Each row was made from one walk, in order. Every step used is in the known rows, and no mark comes twice. Write each row's walk.
Known rows:
gasenav-fovo: [  3  -4   1   1   0   1 -11  -1   3  -3  -1   4   2  -1  -2   3  -7   2
   0   5]
zitugot-rivo: [  1   1  -7  -4  -1  -4  -7   3   2   3   0  -2   7 -12   1   2  -9 -11
   0  -2]
pasak-gasenav-fovo-zitugot: [  4  -5   6   0   7  -5 -12   0   0   8  -1   2  -4   7   6   7  24   0
   1   3]
lukar-fovo-zitugot-rivo-ruzagap-pasak-gasenav: [-2 -6  0 -5 -7  5  2  0 -8  3  3 -1  0 -1  7 -2  3  4  0 -2]
rivo-ruzagap-pasak-gasenav-fovo-zitugot: [ 0 -1  6  4  5 11  6  0  0 -3  1  3 -7 12  4  0 11 10 -1  2]
pasak-gasenav-fovo-lukar: [ 4 -6  2  0  1 -2 -9  2 -1 14 -1  1 -6  5  1  7  8 -3 -2  2]
lukar-fovo: [  2   0   1  -7 -12  -3 -20  -1  -2   0   2   1   8  -6   0   3 -28  11
   0   3]
ruzagap-pasak-gasenav-fovo-zitugot-rivo: [ 6 -7 -5  1  2 13 -5 -1  1 11  0  2  5 -2  3 -4 38 -5  0 -2]
gasenav-pasak-ruzagap-rivo-zitugot: [  3  -1   3   2   6  -8  15  -5   5 -11  -4  -6   5   3  -3  -3 -10  -2
   0  -3]
gasenav-pasak-ruzagap-rivo: [  6   0   5   0  -1  -1   6  -4   6  -5  -4  -6   5   1  -6  -3 -11  -6
   0  -5]
fovo-gasenav-pasak-ruzagap-rivo-zitugot: [-1  8  1  6  3 -9 15 -2  6 -1 -1 -5  1  2 -2 -1 14 -5  3 -3]
fovo-zitugot-rivo-ruzagap-pasak: [-10   1  -3   0   9   6   7   2   1  -5   1  -1  -8  -4   3  -5  -1  -1
  -1  -1]
gasenav-pasak-ruzagap: [  8   2   1   1   0  -1   7  -3   6  -9   0  -5   4  11   1  -1 -30   0
   0  -3]
rivo-ruzagap-pasak-gasenav-fovo: [ 7  1  4  3 -3 14  6  1  1 -2  1  3  1 10  1  1  1  8 -1  1]
ruzagap-pasak-gasenav: [ 11   8  -2  -2  -3  10 -18   2   8  13   1   2  13   1   0   0  16   8
  -1  -3]
fovo-zitugot-rivo: [ -8  -1  -4  -3  11  -7  -8   2   1   2   0  -2  -5 -10   4   0   4  -8
   1   0]
pasak-ruzagap-rivo: [  1   2  11  -3   4 -12  -8  -2   2  -2  -6  -1   0  -8  -9   3   0  -4
   0  -4]
pimuz-zitugot-rivo-ruzagap: [ -4   6  -6  -2  12  -6   8   1  -5 -15  -2  -4  -5   7   9   6 -21  -4
   0   1]
rivo-zitugot-fovo-gasenav-pasak: [ 0  3 -6  6 -4  1 10  0  2 -2  4  3  5  4  1 -3 -2  5  1  4]
zitugot-rivo-ruzagap: [ -3   2  -3  -2   0  -3  10   5  -1  -7   1  -2  -1  -5   2   3 -24  -9
   0  -1]
pimuz-zitugot: [  0  11  -4  -4  14  -7 -17  -2   1  -9  -3  -1  -1   9   5   6 -14   8
   0   3]
pimuz-zitugot-fovo-gasenav-pasak-ruzagap-rivo: [ 3  2  1  2  0  1  5 -5 -5 -4 -3 -2 -3 11 -4 -2 12 -4  1 -1]

Write each row's walk:
[ -2   2   9  -1  11 -20   1  -3   2  -9  -7  -1  -1  -7  -5   4   1   0
   0  -2]
pasak-ruzagap-rivo-zitugot
[  6  -3  -3   1  -2  15 -10   0   3  15   0   3   0   2  -3  -2  19   4
  -3  -1]
ruzagap-pasak-gasenav-fovo-lukar
[ -8  -5  -2  -4  -6   8   2  -1  -6  -5   3   0  -2  -6   3  -6 -12   6
  -1   0]
lukar-fovo-zitugot-rivo-ruzagap-pasak
[  1   5   0   0 -11   4 -13   4   0  10   4   7   2  -4  -6   1   6   2
   1   3]
zitugot-fovo-gasenav
[ -1   7   0  -4 -16  -4 -18   2  -1   9   5   1   5  -6  -1   4  -5   8
   2   2]
lukar-fovo-gasenav
[ -3   1   9   2   1 -14   4   0  -3  -1  -4   3  -2  -7  -9   2  20  -3
   1  -1]
pasak-ruzagap-rivo-zitugot-fovo-gasenav
[  3   0   4  -1 -17  -2   1  -3  -1   5   1  -5   6  -3  -6  -2   1  -1
   2  -3]
lukar-fovo-gasenav-pasak-ruzagap-rivo
[ 6  9  3  1 -2  9  1  3  3  0  2  1  3  8  2  2 -5 11 -1 -1]
rivo-ruzagap-pasak-gasenav
[ 3 11 -6  3 -6  3 -1  2  9  7  4 -4  5  4  1  0 -1 -1  2  0]
fovo-gasenav-pasak
[-10  -5   2  -1   4  -5  -4   0  -1   3  -5   4  -5 -15 -11  -4   3   1
  -3   2]
ruzagap-rivo-zitugot-fovo-lukar
[  0   5 -10  -5  12  -7  -8  -1  -2  -6  -3  -4   1   1   7   4  -7  -7
   0   0]
pimuz-zitugot-rivo
[ 4 10 -1  4 -4 -2  7  0  6  1  3 -5  1  9  0  2 -4 -4  2 -3]
fovo-gasenav-pasak-ruzagap
[ -5  -5   0  -2  -5   6 -12   3  -3   7   1   6  -7  -6  -9  -2 -22   3
  -3   2]
zitugot-fovo-lukar
[-4  5 -2  3 -1 -6 -2  3 -1  0  3  6  2 -2 -1  2  5  7  1  5]
rivo-zitugot-fovo-gasenav
[ 7 -5 -4  2 -6 12 14  3 -3  1  1  1  5  0  3 -1  8 -8 -1 -2]
zitugot-rivo-ruzagap-pasak-gasenav-fovo
[ -7  -2   3  -6  -2  -6 -20  -3  -2   0   2   1  -2  -4   3   1 -15  12
   0   4]
lukar-fovo-zitugot
[  4  -7   4   3  -1  -2  16  -5   1 -11  -3  -2   5   3  -6  -6 -10  -2
   0  -2]
gasenav-pasak-ruzagap-rivo-zitugot-fovo
[ -9  -3  -3   1   5  -5  -1   1  -3  -2   0   5  -7  -3  -3  -1 -19   8
  -3   5]
rivo-zitugot-fovo-lukar
[ -1   0   2   1 -11  -9  10  -4  -2  -1   0  -5   5  -1  -2  -1   1   2
   2  -1]
lukar-fovo-gasenav-pasak-ruzagap-rivo-zitugot
[ 1  1 -2  6 -2 -4 17 -1 -1 -8  3  2  2  9  1 -1 -5  3  1  2]
rivo-zitugot-fovo-gasenav-pasak-ruzagap
[-12   0   1  -1  11  -6   7   3  -2  -7   0  -2 -12  -3   6   1  -9  -6
   0   0]
fovo-zitugot-rivo-ruzagap
[ -7  -7  -3  -7  -4  -6 -12  -1  -6   2   2  -1   0 -11   5  -1  -8  -1
   1   1]
lukar-fovo-zitugot-rivo
[  6  -3   0   2   3  13 -13  -2   4   9   0   4   2   4   2  -2  33   7
   0   1]
ruzagap-pasak-gasenav-fovo-zitugot
[  0  -8  -5   2  -3  13  17   4  -4   6   0   0  -6   0   1  -2   3 -10
  -3  -3]
zitugot-rivo-ruzagap-pasak-gasenav-fovo-lukar
[  4  -1   5   3 -13   6   6  -1   0   6   0   1   3  -1 -11  -6  11  -7
   1  -2]
zitugot-fovo-gasenav-pasak-ruzagap-rivo
[-4  1 -1  0  8  4  7  3 -1  2  1 -2 -5  1  7 -1 15 -3  0 -3]
fovo-zitugot-rivo-ruzagap-pasak-gasenav
[ 0 -9  4  1  6 -4 10  2 -6  1 -1  0 -8  7  9  7 17 -9  1  1]
pasak-gasenav-fovo-zitugot-rivo-ruzagap
[-6 -9 -2  4  6 13 10 -2 -2 -8  0  3 -8 -1  2 -6  8 -3  0  2]
gasenav-fovo-zitugot-rivo-ruzagap-pasak
